Each row was made from one path, in order. Every step used is in the known rows, and no mark comes twice. Write each row's path.
Known rows:
bukubiz-repef: [ -1  17 -11  -6  17  -3   7   9  -8  -6  13 -25  -6 -25 -10  -5   1  28
 -14   0 -10 -23   4  -6 -25  11  26 -17   4  14   2   9 -14 -11   9 -11
 -15   3 -13   1  -8]
naraz-repef-pabo-gusi-fimik: [ -9  15  11   6  20 -10   2  15   6 -10   4 -26  -3 -25 -13  -1   9  34
 -30  10 -15 -25   9 -15  -5  19  11  -5  17  37  11 -18   5 -19   8 -20
 -25 -11 -22   3 -29]
fimik-tatugig-bukubiz-repef: [  9  34  -3   5  33   4   9   2   2  -9   1 -15  -8 -28   8 -16   2  28
 -14   1   2 -21   1  -8   3   8  21 -12  14  -4  10  10 -19   4  12 -26
 -23  -3  -6   3  -6]
pabo-gusi-fimik-tatugig: [ -3  29  -2   0  33  -1   3   5   9  -8  -2 -22  -8  -7  -8 -10   4  23
 -24   3   3 -37  -1 -22   3   6  -4  -6   6  12   1  -7  -8  -7 -10 -27
 -23  -5 -23  14 -24]
pabo-gusi: [ -7  15 -14   3  21 -10  12  10   5  -2   0 -18 -11 -12 -26   3  -3  25
 -21   4  -3 -31   1 -12 -13  15  13 -11  -2  14  17  -3  -2 -12  -6  -6
 -15   4 -21   8 -18]
repef-pabo-gusi-fimik-tatugig: [-11  19   8   5  39  -3   2   3   8  -6  -5 -20 -15  -9  -9  -2   8  32
 -25   5  -5 -29   2 -14   0  14  -8 -10  14  24  -1 -14   5 -19  -3 -31
 -22 -14 -33  18 -23]
gusi-fimik: [ -6  14  -8  -5  23  -9  -7  12  -6  -2   0 -34 -12 -11  -4  -6   5  21
 -21  -3   3 -32  -3 -21 -13   7   7 -14  12  19  -9  -1 -14  -7   3 -14
 -16  -8 -17  -5  -8]
pabo-gusi-fimik-tatugig-bukubiz-repef-salu: [  8  49   5  12  36 -11   0   8   1 -20  -1 -38  -5 -45  -7 -10   4  36
 -25   8   1 -35   4 -15   4   4  14  -9  20   6   3  -1 -27   5   7 -31
 -33 -16 -10  19 -31]
bukubiz-tatugig-fimik: [ 11  19 -15  -6  36  -5 -10   1   7  -6   7 -25 -11 -20  -1   2   0  19
 -16   5   8 -30  -4 -16 -39  23  11 -24  -3  15  13 -15   2   7   0 -26
 -10   6 -16  -1 -14]
naraz-fimik-bukubiz: [  2  19   0  -3  20  -2  -2  -1  -4  -3  -6 -23 -26  -4 -10 -11   5  17
 -33   5  -3 -33  -6 -23 -10  22  15  -9   8  12   9   1 -28   0  -1 -14
 -21  -8 -16 -24 -21]
naraz-repef-pabo-gusi-fimik-bukubiz-tatugig: [  3  38  18   1  29  -1   2   5  16 -21   6 -28 -15 -22 -14 -12   7  37
 -35  16 -19 -14   4  -8 -12  33   3 -12  15  34   9 -15  -8  -3   7 -24
 -32 -14 -11  -2 -35]
fimik-bukubiz: [ -3  22  -6  -1  25  -4   6   3   1  -2  -6 -19 -27  -3  -9 -10  -1  30
 -25  -1  -4 -20  -2 -16 -13  21  10  -9  11  12   5   7 -25  -1   2  -3
 -18   0  -9 -19  -9]
naraz-repef-pabo-gusi-fimik-bukubiz: [ -6  29  16   9  22  -7   4   7   9 -15  -1 -26 -17 -18 -14 -11   8  39
 -38  13 -19 -19   8 -14   1  28   9   1  21  33  13 -12 -13  -8  10 -19
 -33 -14 -15 -12 -34]
repef-bukubiz-tatugig: [  8  27  -3  -5  37  -2   0   5  -1  -4   5 -33 -20 -21  -7  -2  -4  30
 -24   7  -3 -10  -8 -17 -23  22  12 -34   0  12   4  -9 -17  -5   3 -10
 -13  -9   1  -4 -14]
salu-repef-pabo: [-15   9  -2   4  28  -4   0   9  -4   1 -10 -21 -14 -24  -5  -3   7  37
 -23  -2 -18  -5  -5  -4 -22  25  23  -4  10  26   1  -1   6 -21   8 -17
  -7 -13 -16  -6   3]
gusi-fimik-bukubiz: [ -2  25  -1  -4  26  -5  -4   6  -2  -9  -5 -33 -28  -4  -4 -17   4  27
 -29  -3  -1 -26  -4 -21  -8  16   5  -9  19  18  -7   5 -30   2   4 -14
 -24 -11 -11 -20 -16]
tatugig-fimik-pabo: [ -6   9 -14   4  33  -6 -21   1   4   8 -10 -16 -23  -4 -16   2   4  26
 -15  -3   9 -23   6 -20 -30  22   9  -1   7  18  12 -15   3  -6   2 -26
  -9   4 -18 -10 -10]
pabo-gusi-fimik-tatugig-bukubiz: [  3  35  -1  13  37  -2   2   6  13  -9 -10 -21 -12 -17  -4 -15   2  25
 -26   4  13 -37  -3 -19  21   9   0  -3  17   0  13  -4 -13   5  -2 -32
 -29 -14 -19   9 -22]
repef-bukubiz: [  0  17  -4   4  28  -7   3   8  -5   1  -4 -30 -22 -18  -7  -3  -3  32
 -26   3  -1 -16  -4 -23 -13  16  18 -22   7  10   8  -4 -20  -8   8  -4
 -15  -9  -5 -13 -12]
naraz-fimik: [ -1   5  -5  -6  17  -4  -4   6  -9   1  -1 -24 -12 -10  -9  -3   7  11
 -26   4   3 -39  -4 -23 -15  13  18 -16   1  15   7  -5 -13  -9  -2 -17
 -13  -3 -23 -11 -16]
tatugig-fimik-bukubiz-repef-salu: [ 10  38  -6   4  27 -14  -8  -3  -6 -17   0 -38 -22 -38  -4  -3   0  40
 -27   6  -7 -28  10 -19 -42  21  28  -9  13  18   9  -1 -30   9  13 -18
 -24   0  -4 -15 -28]
fimik-bukubiz-repef: [  3  31  -4  -3  19   0   8   3  -4 -13   6 -23 -21 -18 -10 -15   1  34
 -21   1 -14 -19   3  -6 -20  19  23 -11   9  10   4  15 -30  -2  10 -12
 -23  -1  -5 -14 -12]
naraz-fimik-gusi: [  0   6  -3  -9  23  -2 -12   6 -11   4  -3 -34 -21   3 -14  -4   3  16
 -25  -3   3 -41   0 -22 -15  15  23   4   1  21   9   1  -9 -23  -6 -23
 -17   1 -31  -5 -23]
naraz-repef: [ -1  13   0  -3  13  -6   6  12   2  -1   2 -16   2 -21  -2  -5   3  23
 -20   3  -3 -20   5 -22 -13  14  21 -10   7  18  11  -4  -9 -10  10  -6
 -15   5  -5 -11 -12]
bukubiz-tatugig: [  2  18 -12 -11  29  -4   2   7   4  -4   7 -23 -10 -15  -8  -1  -1  21
 -15   3   0 -23  -6 -10 -28  16  10 -29  -2  15  -3  -3  -8  -2   1 -13
  -9   3 -10   6  -6]
pabo-gusi-fimik-tatugig-bukubiz-repef: [  9  44   0  10  32   3   6   5   5 -18   3 -26  -5 -31  -6 -20   4  28
 -21   6   1 -35   2  -8  15   6  11  -4  17   1  12   4 -17   2   6 -36
 -34 -13 -15  14 -26]

Which path is each row?
[  7  24 -10   4  31  -6  -6  -4   6  -6  -7 -21 -28  -9   0  -6  -1  28
 -26   3   4 -28   0 -21 -24  28  16  -6  10  12  18  -5 -16   9   4 -16
 -19   1 -13 -25 -17] => tatugig-fimik-bukubiz
[ -6  34   8  20  46   2   1   6  10 -10 -18 -22 -13 -29  -1 -19  11  36
 -32   6  -6 -17  -6  -8  17  20  11   9  23  13  12  -8   3  -7   4 -41
 -27 -29 -20   7 -15] => salu-repef-pabo-gusi-fimik-tatugig-bukubiz
[ -3  22  -7  -3  18 -16   2  10 -13  -8   6 -38  -7 -38 -12   4   0  37
 -15   0 -10 -25   8 -13 -35   5  28 -21   8  17  -6   4 -23 -10  11  -7
 -13   0  -5   8 -14] => bukubiz-repef-salu
[-17   6  -5   8  26 -12  10   8   5  -1  -2 -15 -18 -14 -26   9   2  34
 -21   7 -11 -23   4  -4 -15  21   9 -14   4  26  15 -11  10 -24   0 -12
 -15  -3 -31  11 -16] => repef-pabo-gusi
[-11  19   3   5  23  -7   3  11  -4 -15  14 -35 -12 -28 -23  -2   9  38
 -21   9 -20 -28   8   2 -17  14  14 -14  11  31   4  -7  -1 -19   9 -26
 -26 -12 -30  15 -24] => bukubiz-repef-pabo-gusi-fimik
[ 20  38  -7   2  43   2 -12   1   2 -11  -3 -37 -13 -39   3 -10   1  33
 -28  10  -4  -7 -12 -19 -34  34  30 -13  -1  11  19 -15  -6   7   5 -31
 -12 -15   2 -15 -16] => salu-repef-bukubiz-tatugig-fimik
[ -3  42   6   1  41   2  -2   4   9 -19  -3 -36 -24 -25 -18 -18   8  41
 -36  10 -24  -8  -7  -2 -15  36   9  -3  12  28   1  -5  -6  -6   0 -31
 -24 -25 -13  -1 -22] => salu-repef-pabo-gusi-fimik-bukubiz-tatugig
[  0  26  -5   5  29   0   1  10  -7  -2 -10 -34 -15 -30  -4 -12   0  37
 -31   1 -13  -3  -9 -18 -13  23  31  -7   6   9  10   2 -18  -9   7 -11
 -12 -16   2 -19  -7] => salu-repef-bukubiz
[  9  33 -10   2  26  -2  -1  -5  -1 -15   6 -26 -23 -22  -5 -10   1  30
 -22   6  -6 -26   5 -11 -29  25  27  -7   9  14  17   2 -22   9  11 -22
 -24   3  -9 -20 -19] => tatugig-fimik-bukubiz-repef
[  5  28  -7   9  23 -17   0  10 -11 -11  -1 -37 -10 -47  -4  -1  -1  36
 -18   1  -2 -26   6  -9 -19   6  33 -17  18   8   3   6 -29   4  18 -13
 -20  -7   0   0 -11] => tatugig-bukubiz-repef-salu
[  6  43  -3  -5  33  -1   1   5  12 -18   5 -32 -24 -12 -20 -15   1  28
 -31   9  -6 -26  -7 -10 -12  23   0 -14   6  17   1  -4 -21   6  -6 -21
 -27 -11 -11   3 -30] => pabo-gusi-fimik-bukubiz-tatugig
[  9  37  -6   3  49   5 -25  -2   4  -1 -10 -31 -24 -27 -12 -11   5  37
 -28   5  -5   3  -6 -17 -34  38  21  -5   3  14  15 -18  -2   1   5 -36
  -9 -15   5 -18 -13] => salu-repef-bukubiz-tatugig-fimik-pabo
[ 18  32  -7  -4  49  -2 -18  -2   2  -7   3 -43 -32 -11  -1  -2  -7  34
 -23   2   4 -23  -1 -22 -35  31  19 -11  -1  20  18 -12  -6  -7   0 -28
 -19  -2 -14  -5 -29] => repef-bukubiz-tatugig-fimik-gusi
[ 18  39  -6  -3  50   3 -19  -1   0 -10  -4 -47 -22 -26  -2 -12  -3  38
 -29   2  -5 -11  -6 -21 -35  38  33   3  -1  18  19  -7  -2  -8   1 -35
 -16 -10  -5 -11 -23] => salu-repef-bukubiz-tatugig-fimik-gusi
[ -6  27   9   2  27  -1  -2   3  -7 -16   7 -36 -30 -17  -5 -15  10  42
 -25   3 -22 -16   3  -2 -18  21  12 -13  24  31  -9   4 -22 -10  19 -24
 -29 -17 -16 -12 -15] => gusi-fimik-bukubiz-repef-pabo
[ -6  26   6  18  44  -3   2   4  11  -8 -11 -20 -19 -18  -4  -8   7  32
 -26   6   3 -28  -2  -9  17  15  -4  -7  25  14  10 -12   0  -7   3 -36
 -28 -21 -27  13 -19] => repef-pabo-gusi-fimik-tatugig-bukubiz
[  9  42   6   6  37  -9  -8   5  -7 -16  -4 -41  -9 -40  11 -12   6  34
 -22   0   4 -29   2 -19  -3  -1  15 -13  27   6 -10   2 -32   7  16 -29
 -28 -18  -3   8 -17] => gusi-fimik-tatugig-bukubiz-repef-salu
[-16  15 -11   5  26  -6  -3   8   5   7  -8 -11 -22  -3 -40   1   2  31
 -19   0  -3 -20   7  -9 -12  19   7  -1   2  15  13  -7   0 -19  -6 -14
 -11   2 -19   6 -18] => fimik-pabo-gusi
[  1  46   4   3  22 -16   0   9  -5 -23   4 -48 -18 -37 -24  -9   3  42
 -31   8 -17 -31   7 -13 -19  13  18  -7  16  21  -2   4 -37  -1   5 -14
 -33 -12  -6   2 -36] => pabo-gusi-fimik-bukubiz-repef-salu
[ -5  23   2  15  26  -7   2  12   0 -16   6 -35 -18 -37 -15  -6   8  37
 -24   9  -9 -29   5   5   0  15  17 -10  23  22  14  -5  -4  -9  17 -31
 -31 -20 -24   9 -21] => tatugig-bukubiz-repef-pabo-gusi-fimik
[ 16  33   5   2  40   2 -22  -1   9  -3  -1 -23 -14 -26  -7  -5   4  34
 -25  11   0  -2   6 -25 -28  35  17 -13   7  19  20 -30  -5   1  13 -29
 -17  -4   8 -19 -26] => naraz-repef-bukubiz-tatugig-fimik-pabo
[-11  11  -5   3  22  -4 -10   6   0   8  -8 -17 -20  -2 -42  -1   9  19
 -27   7  -1 -33   5 -15  -9  20  10   0  -3  17  18 -14  -3 -19 -11 -22
 -15  -3 -26  -2 -27] => naraz-fimik-pabo-gusi
[  0  30  18  18  36  -3   4   7  16 -13  -8 -15  -4 -28   3 -13  11  33
 -30  12  -2 -20   5 -17  22  18   6   2  27  18  18 -18  -1  -5  11 -37
 -33 -18 -18   5 -26] => naraz-repef-pabo-gusi-fimik-tatugig-bukubiz
[  4  25  -4   7  38  -1   6   2   9  -1 -13  -8 -14 -13   9 -12   0  22
 -18  -2  13 -24  -4 -18   9   9  10 -11  16  -3  10   2 -13   5   5 -20
 -19  -5 -10  -2  -4] => fimik-tatugig-bukubiz
[  2  31  -2  13  31  -6   6  -5   6 -18   5 -24 -26 -26 -21  -2   3  43
 -25  13 -19 -26  12   1 -27  36  21  -4   9  26  31 -10  -2  -5   8 -29
 -29  -2 -25  -4 -32] => tatugig-fimik-bukubiz-repef-pabo-gusi
[  4  28   1   6  39   1  -5   5   5  -5 -10 -23 -14 -14  14 -17   5  22
 -23  -2  17 -30  -7 -23  14   5   1  -9  24   2  -2   0 -19   8   7 -30
 -25 -14 -13  -4  -8] => gusi-fimik-tatugig-bukubiz
[  2  23  -1   8  32  -3  -2  -6  -1 -14   4 -27 -30 -23  -2  -4   6  41
 -23   8 -15 -20   8  -3 -34  32  22 -10  16  27  16  -4  -9   0  16 -28
 -24  -5 -19 -17 -18] => tatugig-fimik-bukubiz-repef-pabo
[  3  26 -17   1  39  -4 -17  -1  16  -1   0 -15 -20 -13 -33   4   2  27
 -18   7   4 -25   5 -10 -34  30   3  -9  -6  18  21 -23  12  -2  -7 -32
 -11   4 -19   9 -25] => bukubiz-tatugig-fimik-pabo-gusi
[ -6  16 -17   9  32  -9 -14   2  11   5  -9 -15 -21  -7 -35   5   2  29
 -19   2   5 -31   9 -16 -22  26   9   4   2  18  26 -19   9 -10  -6 -26
 -14   5 -23   0 -23] => tatugig-fimik-pabo-gusi
[-11  23   6   9  30  -8   1   5   6 -11  -6 -29 -33  -6 -22  -8   6  39
 -34   7 -14 -25   0  -8  -5  25   1  -5  20  30   5  -7 -11 -11   1 -19
 -28 -17 -25  -4 -26] => repef-pabo-gusi-fimik-bukubiz
